Each row was made from one small tree. The marks that hang from a mark follow it in brackets, in the order of their numbers. Every link used is in the known rows. Write each row's tree.
In the rows, zero is written as 128.
Known rows
z_405(z_393(z_92 z_779 z_798) z_548): [146  86 115 119 114 121  94 120 146 110  48  55 113 144 149 134 156 177
  42  68 108 123 137 154 152 162]
z_92(z_393(z_798(z_563))): [ 89 138 108 119 107 157  91 118 168 137 106  94  73 124  98 131 122 141
  91 103 116 140 121 127 129 169]
z_405(z_393(z_92 z_798(z_563)) z_548): [112  95  94 128 106 133  95 121 148 109  55  55  91 140 145 143 149 163
  65  59  98 106 126 139 134 183]
z_92(z_393(z_779(z_899(z_563)))): [123 118 135 107 115 141  99 110 171 157  96 113 116 122 101 120 143 124
  95 124 129 153 125 134 145 163]
z_393(z_92 z_779(z_899) z_798): [146  97  96 115 128 104  92 119 172 132  37  73 108 164 146 138 180 172
  12  99 110 150 202 121 187 155]
z_548(z_405(z_393(z_92 z_798))): [106 110 126 123 103 125 114 134 130  86  76  90  76 130 169 145 170 142
  88  83 107 123 109 155 136 193]
z_899(z_563(z_798(z_393))): [130 107 114 103 118 152  86 134 153 140 121  99  87 121  99 143 152 147
 113 109 118 120 138 159 144 192]
z_876(z_563(z_798(z_393))): [147 135 119  84 135 144  91 144 154  91 117 107  63 130 118 127 132 145
 109  84 137 127 130 156 155 163]
z_405(z_393(z_798)): [123 117 114 116 122 144 107 140 129  87 103  74 100 128 144 142 153 138
  96  82  93 125  98 146 141 177]
z_563(z_798(z_393(z_779)) z_876(z_548)): [146 130 132  70 165 152  90 129 148 118 170  85 102 142  91  91 146 139
  98  81 126 128 178 176 234 102]
z_548(z_405(z_393(z_779(z_899) z_798(z_563)))): [ 82 103 151 119 108 122 128 117 136 110  59 113  92 142 169 142 166 110
  69  93 113 140 106 150 133 180]
z_779(z_899(z_563)): [127 112 106 113 120 123 105 123 159 151  88 102 125 134 136 149 164 103
 128 120 108 127 148 125 137 190]
z_798(z_393 z_563(z_876(z_548(z_405)))): [ 69 141 134 103 125 173 107 117 147 130 138 102  62 138 110 106 105  93
 110  83 132 124 125 155 157 136]
z_876(z_548(z_405) z_563(z_798(z_393(z_92)))): [111 125 120  80 144 136  83 141 146  76 100 115  39 129 129 128 155 160
  84  70 151 121 130 174 206 173]
z_405(z_393(z_779) z_548): [148 104 149 118 116 135 108 116 131 115  84  86 147 132 148 124 131 124
 107  89 116 123  97 151 136 141]
z_899(z_563(z_876(z_548)) z_779): [100  80 101  73 119 199  68 121 141 154 131  96 120 149 115 142 166 103
 154 105 104 120 138 168 164 155]
z_92(z_393(z_779(z_899) z_798(z_563(z_876)))): [ 98 124 122 100 123 140 102 103 181 156  94  92  89 143 101 113 141 130
  62  99 117 155 156 133 155 142]
z_393(z_779): [144 118 146 113 124 145 103 118 137 136  95 106 142 149 141 125 131 121
  95 128 119 153 139 127 150 117]
z_548(z_405): [115 135 148 123 101 128 118 124 131 116 105 121 108 129 165 139 137 100
 147 118 126 132 116 142 122 162]
z_798(z_393(z_92 z_779(z_899(z_563(z_876))))): [143 109 119 101 124 139  98 120 173 144  88  82  90 139 109 108 144 141
  59  95 132 137 168 151 167 154]
z_548(z_405(z_393(z_92 z_779 z_798))): [109  97 141 119 106 123 115 126 130  94  60  94  85 139 170 140 171 148
  60  88 112 137 114 160 145 177]
z_779(z_899): [143 138 115 117 127 116 112 128 156 127 104 106 139 135 148 134 152  92
 134 114 115 132 150 110 155 156]
z_876(z_563): [135 131 117  95 126 144  99 135 141 104  95 103  86 142 147 137 123 125
 127 100 124 134 121 134 127 156]

Write each row's tree
[114  96  93 116 113 133  98 120 149 114  71  42  87 147 143 131 148 157
  75  51  93 103 144 150 137 170] -> z_405(z_393(z_92 z_798(z_563(z_876))) z_548)
[131  82 104  95 142 128  93 113 158 155  67  78 122 162 134 123 182 146
  51 104 109 138 196 135 199 146] -> z_393(z_92 z_779(z_899(z_563(z_876(z_548)))))
[ 84 125  95 104 136 151  94 120 147 136 111  70  81 159 125 135 137 131
  87  89  94 129 167 136 165 141] -> z_393(z_798(z_563(z_876(z_548))))
[ 81 137 103 102 126 162  88 115 165 138 128  81  70 131  90 118 126 138
  97  89 112 136 138 140 161 151] -> z_92(z_393(z_798(z_563(z_876(z_548)))))
[107 116 121 104 127 153 107 111 175 152  90  87  81 157 110  97 129 118
  46  87 126 140 175 131 166 127] -> z_798(z_393(z_92 z_779(z_899)) z_563(z_876))
[133  77  87  99 130 110  90 113 174 156  41  57  94 168 136 136 191 175
  17  95  99 144 216 143 178 170] -> z_393(z_92 z_779(z_899(z_563(z_876))) z_798)
[103 108 156 116 108 126 121 123 125  99  77 105  94 135 169 141 159 127
  85  96 114 140  95 164 133 172] -> z_548(z_405(z_393(z_779 z_798)))
[162 130 109 108 126 141  87 144 159 103 131  94  90 124 105 122 149 160
  92  91 127 121 161 142 184 155] -> z_563(z_798(z_393(z_92)))
[ 93 124 123 114 116 138  99 106 180 152  78 104  92 137 103 125 140 135
  53 109 123 158 140 123 152 157] -> z_92(z_393(z_779(z_899) z_798(z_563)))
[128 113 105  98 128 123 110 120 159 157 108  87 118 142 134 134 164  97
 140 109 102 123 169 138 144 174] -> z_779(z_899(z_563(z_876)))
[140  95 131 103 131 121 101 116 156 156  80 111 139 147 131 137 174 124
  81 125 115 146 167 134 169 156] -> z_393(z_779(z_899(z_563(z_798))))
[122  98 120  74 148 158  83 123 148 148 140  82  90 138  89 118 158 147
  98  94 116 123 166 183 193 152] -> z_899(z_563(z_798(z_393(z_779)) z_876(z_548)))
[ 68 126 127 103 129 161 110 113 133 139 125 100  96 156 139 122 130  89
 128 100 106 126 144 136 157 129] -> z_798(z_563(z_876(z_548(z_405))))
[136 106 143 112 131 136 120 128 133 106  90 100 141 135 150 125 162 106
  89 100 105 140 103 133 156 149] -> z_405(z_393(z_779(z_899)))
[114  75  99  63 128 192  62 126 145 146 145 100 120 148 105 142 190 121
 146  99 103 113 158 177 191 155] -> z_899(z_563(z_798 z_876(z_548)) z_779)
[140 108 103  89 137 118 105 124 162 152 119  90 119 142 124 134 184 111
 135 106 101 119 187 144 164 174] -> z_779(z_899(z_563(z_798 z_876)))
[171 119 117  79 145 128  99 128 170 125 139  78  99 147 104  93 164 146
  79  80 121 128 208 160 211 122] -> z_563(z_798(z_393(z_92 z_779(z_899))) z_876)
[142 140 117  74 160 153  89 137 148 108 186  80  93 133  91  98 145 133
 125  76 123 114 172 174 225 118] -> z_563(z_798(z_393) z_876(z_548))
[115  99 153 119 105 132 120 125 123  96  73 108 103 135 172 132 163 128
  83  97 117 135 102 152 140 167] -> z_548(z_405(z_393(z_92 z_779)))
[125 130 124 109 120 127  96 113 178 140  90  98 102 128 105 121 145 142
  66 108 126 157 143 132 161 156] -> z_92(z_393(z_779(z_899) z_798))
[131  77  96  69 109 190  64 131 164 145 134  93  92 141  94 134 180 138
 123  89 113 113 163 180 167 170] -> z_899(z_563(z_798(z_393(z_92)) z_876) z_779)
[114  94 109  91 148 119  93 111 161 158  73  74 107 162 128 136 176 144
  51 102 105 145 186 155 189 157] -> z_393(z_779(z_899(z_563(z_876(z_548)))) z_798)
[155 104 115 117 126 117 101 120 161 134  58  94 136 156 148 126 168 140
  52 114 117 148 181 108 181 136] -> z_393(z_92 z_779(z_899))
[134 115 112  74 159 148  72 141 150  88 101 102  63 140 109 120 148 174
  57  75 143 131 146 161 226 145] -> z_876(z_548 z_563(z_798(z_393(z_92 z_779))))
[141 107 121 113 118 137  94 123 172 139  73  94  93 132 111 119 144 144
  50 103 137 141 152 140 162 167] -> z_798(z_393(z_92 z_779(z_899(z_563))))
[100 107  76 127 111 141  87 126 158 127  60  67  70 158 137 151 151 167
  43  91  96 131 175 111 148 171] -> z_393(z_92 z_798(z_563))
[112  98 138 117 110 109 120 124 140  97  53  98  92 139 174 139 184 138
  56  86 113 138 123 153 153 185] -> z_548(z_405(z_393(z_92 z_779(z_899) z_798)))
